Each row comes from the steps of one path. Every step used is in the known rows, and no mark comes twice. Write the path behind each row, first mark first.
Known rows
D -> E: [  2   7  -2   2   4  -7   6 -15 -12   9   5  -2   6  -4   0   3  -7   3
 -10  -9  21 -25   1  -1   0 -10   4  11]
R -> H -> T -> X: [ -5   8   8  -8   4  -1   1   2  -5  -3  13  13   4   2 -11   1  -2   2
  22  18 -10  -7   0   0  -1   1  -2  -5]
V -> E: [ -2  -5  -5 -16   3 -12  -3  -6 -11  -1   0   6  -4   0   0   9   5   0
 -26  -3 -17 -10   1  -6   8   0   0   3]
T -> H -> E: [ 10   2   0   1  -7  -7   5  -4  -8  -6  -8   3   2   4  -7   3  -2   6
   5   2 -34 -14  -4   5   5   5  11  12]
T -> H -> E -> X: [  8   4  -4   0 -11   6  -7   2   6   4  -2   7  -2  -3  16  -1   4  -2
   2   2 -11  19   6   1  15  -6   2   8]
K -> V: [ -9  -2  -4  -2  -5 -16  -5 -13 -31 -13   0  -3   1   4   7  -7   3  -3
 -43  49 -10 -30 -14   2  -3  -8  -4  -4]
D -> E -> H -> T -> X: [  1   9   2 -11   1   0   1   7   2   0   8  11   8   9 -16   2 -16   1
  20 -23  21   6   5   2   2  -1  -7  -1]
D -> E -> H: [  4   3  -7  -6   4   1   3  -7  -1  12   9  -2   7   1 -14   0  -9   3
 -18 -20  20  19   5  -1   4   2  -6   2]
R -> H: [ -4   2   2   0   8   1   3 -16 -13   6  15   0   2  -9   1  -2  11   3
 -15  42 -27  -1  -6  -4   2   7   0  -5]
K -> V -> E -> H -> T -> X: [ -4   2   1 -21  -4  -4  -8  12  -2 -13   3  13   3  17 -23   2  -9  -2
   5  -5  -2   2   0   1   0   1 -14  -8]
D -> E -> X: [  2   8  -5   2  -2   5  -7  -6   4  16   9   3   2  -9  21  -2   0  -4
 -12  -6  31  10   9  -4  10 -17  -3   7]
T -> X: [ -4   8   0  -4  -3 -13  -5  -5 -18  -7   5  13   5   5   8   1  -2   6
 -17   3  22 -14  -1  -2   2   1   0   1]
R -> H -> E -> V -> K: [ -1   0   3   0   3   2  -9   6 -11   8   1  -2   4  -6 -14   4   8   8
 -11 -35 -35 -11 -15  -9   5   6   4   6]
T -> X -> R -> H -> E: [  6   2   6   5   2  16  -8 -10   4  -7  -3  -1   2   5   0   4  -3   4
  22   5   2 -13  -8  -6 -10  -4   3   5]
V -> E -> X: [ -1  -2  -8 -13  -3   1 -14   2   6   7   5   9  -6  -5  21   4   9  -6
 -24   0   5  22   9  -8  16  -8  -6   0]
T -> X -> R: [-3  0 -3  5 -1  1 -5 -4 -2 -8 -5 -5  3  7  8 -1 -6  6  5 -6 51 -9 -4 -3
 -6 -5  2 -6]
K -> V -> E -> X -> T: [ -3  -8  -2  -1  -1   0  -8   5   8  -9  -8   1 -11  -3  27   5  12  -9
  -2   7  14   8   6  -2  -3   1  -9   2]
R -> X -> T -> H -> E -> V: [  3  -2  12   7  -5  -4   6  11   7 -17 -14  -3  -1   3  -7  -5   2   9
  13 -26 -31  -5  -3  10 -21  24   5   8]
V -> E -> X -> T -> H -> R: [  8   0   4   4  -1   4  11  15  20   4  -9   2  -5  -1 -13   2  -2 -12
  10 -13  -6   0   4   3  -1  -5   3   7]
H -> R: [  1   1   2   5   5  -5  11  -9  -8  15   2  -3   2  -6   1  -6  -8 -11
 -28  21  -4 -14  -3  -5  -2 -27   7   6]
R -> X: [ -7  -5   1  10   7 -15   0 -17 -19   4   4  -3   4  -2  13  -4   1   2
 -17  21 -27 -15   8   7  -4  -1  13  -2]
X -> T -> H -> R: [  6   1   6  11   1  -3  21   7   5   3  -8  -4  -2  -3 -14  -2  -5  -7
   7   3 -10 -16  -2   7  -7  -3  10   7]
K -> V -> E -> X -> R: [ -3  -8  -8  -1  -5  12 -17   2  10  -5  -9  -7  -6   3  16  -1   3  -6
  -9   3  31   6  -2  -5   0 -15  -7 -10]
D -> E -> V -> K: [ -3   4  -1   1   3  -6  -4   8 -14  13   2  -5   6  -5 -18   4   2  10
 -18 -57   1 -21 -11  -6   7   1   3   6]
T -> H: [  2   4  -4   0  -7 -15  12  -2 -15  -5   0   2   2   2 -12  -2   3   8
  -9  12 -28  -7  -6   9  11  17   7  -2]

Which path is each row?
[  5   0   9   1  -7  -4   9  13   6 -15 -13  -2  -2   1  -7  -5   3   9
   8 -25 -20  -1  -8   6 -16  23  -1  11] | X -> T -> H -> E -> V
[ -5  -3  -8 -13  -7   0 -21   2  -1  -2   2  10  -5   2  15   1   9 -10
 -34  15   2   6   2  -6  11 -11 -13  -3] | K -> V -> E -> X
[ 3  0 -1  8 -7 -4 10  9  7 -6 -6  0 -6 -4  8  0 10  4 17  1 -9 15  5 10
  6 21  3  1] | E -> X -> T -> H
[ -4   2   3   5   4  13  -5  -8   2  -4   6  -1   3   2  -5  -1   3   6
  12  20  17  -4  -8  -4  -8   8  -3 -10] | T -> X -> R -> H
[  1  -2  -1   0 -11  -2   1  14   6 -19 -12   4  -8   6  -4   4  10  -1
  12   1 -15  -3   1  10   2  22  -5  -2] | K -> V -> E -> X -> T -> H
[  5  -3  -2 -10   6   3   4   3  10  15   3   1   0   3 -20   1 -11 -12
 -30 -12  -5  13   2  -7   1 -13  -4   3] | V -> E -> H -> R
[ -3   0   0   1   1   3   1   1   3  -6  -5  -8   2   5   2  -1 -11   2
  28  -5  37  -4  -2   0  -6 -11   3  -7] | H -> T -> X -> R
[ -1  -5  -2   9   1   0   1   0   6   4  -1  -2  -8 -14  40   0  12  -4
   7  11  21  22  11  -1   1  -1  -1   4] | E -> X -> T
[  3  -1   1   7  -4 -13  17   4  -5 -12  -8  -3  -4  -1  -5   2   7   8
  16   4 -17  -5  -1  12   1  25   7   2] | X -> T -> H
[  6   5   1  10  -7   1  10   8  10  -4  -6   1  -3  -3   1   2   4   2
  27 -17   5   5   7  10   3  18   2   6] | D -> E -> X -> T -> H
[ -4  -4  -1  -1   1  22 -15  -5  12  -4   3  -4  -4   0   1  -2  10  -4
   0  28   6   4  -7  -6  -4   0 -12 -14] | K -> V -> E -> X -> R -> H
[ -3  -3   1   7   8  12   1 -14  -1   2   7 -11   0  -7  -1  -3   7   4
   4  33   2   0  -9  -4  -6   5   0 -11] | X -> R -> H
[  0  -7   4   2  10   0  -1  -5   6  12   1  -1   3   5 -16  -2 -10 -10
 -18  -7 -25   2  12   2  -8  -8   6  -2] | V -> E -> H -> R -> X
[ -2   4   0 -13   0  -5   0   8  -3  -1   9  10   5   8 -11  -1 -10   1
  12  -6   4  18   4   1   4   2  -7  -5] | E -> H -> T -> X
[ -4   7   3  -9   0 -11   2   2 -10  -4   7  10   4   3   0   0  -7   1
  14   7   4  -5   1   1   2  -5   1  -1] | H -> T -> X
[  1  -4   5  14  -1 -13  14   2  -4 -12  -9  -3  -2   1  -6   0   5   7
  23   3 -31 -11   5  17  -7  28  14  -1] | R -> X -> T -> H
[ -6  -2  -3   0   1 -11  -5   7 -20  11   2  -4   3  -8  -7   1   8  10
 -29 -37 -16 -10 -13  -6  11   6   3   1] | E -> V -> K
[  5   2   0   1  -2  17 -14  -8   6  11   8   6  -2  -8  24  -1   8  -6
  -3  20 -11  23   5  -8   9 -11  -3   6] | R -> H -> E -> X
[ -2  -9   9  20  12  -5  11  -6   3   3  -8  -9  -4  -7  16  -1  -1  -9
  12  11  -5 -17  10   6 -20  -5  13   6] | H -> R -> X -> T
[ -1  -1  -3  -1   1   8  -1   5   9  -5  -3  -8   3   9 -10  -2 -13   3
  28 -14  34  16  -1   0  -5  -5  -3 -11] | E -> H -> T -> X -> R
[  7   5   0   1   7   7  10  -3   8  21   5  -4   7  -1 -20  -4 -18 -10
 -20 -16  20   2   2  -4  -4 -20  -1   8] | D -> E -> H -> R
[ -1  -4   2  -8   8  17   0   3  19   5   7  -6  -6  -7  -5   1   3  -6
  38  18 -22  21   2  -3   2  -8  -6 -12] | V -> E -> X -> R -> H -> T
[ -2  -4  -8   7  -2  11  -7  -5  10   5  -2 -12  -3  -6  29  -5   1  -2
  -3   7  38  23   2  -5   5 -15  -1  -7] | E -> X -> R
[  0  -3  -2  -9   1   9  -5  10  16  -9  -6  -4   1  12 -14   3 -12   2
  28 -28  31  12   1  -2  -4  -2  -6 -10] | V -> E -> H -> T -> X -> R
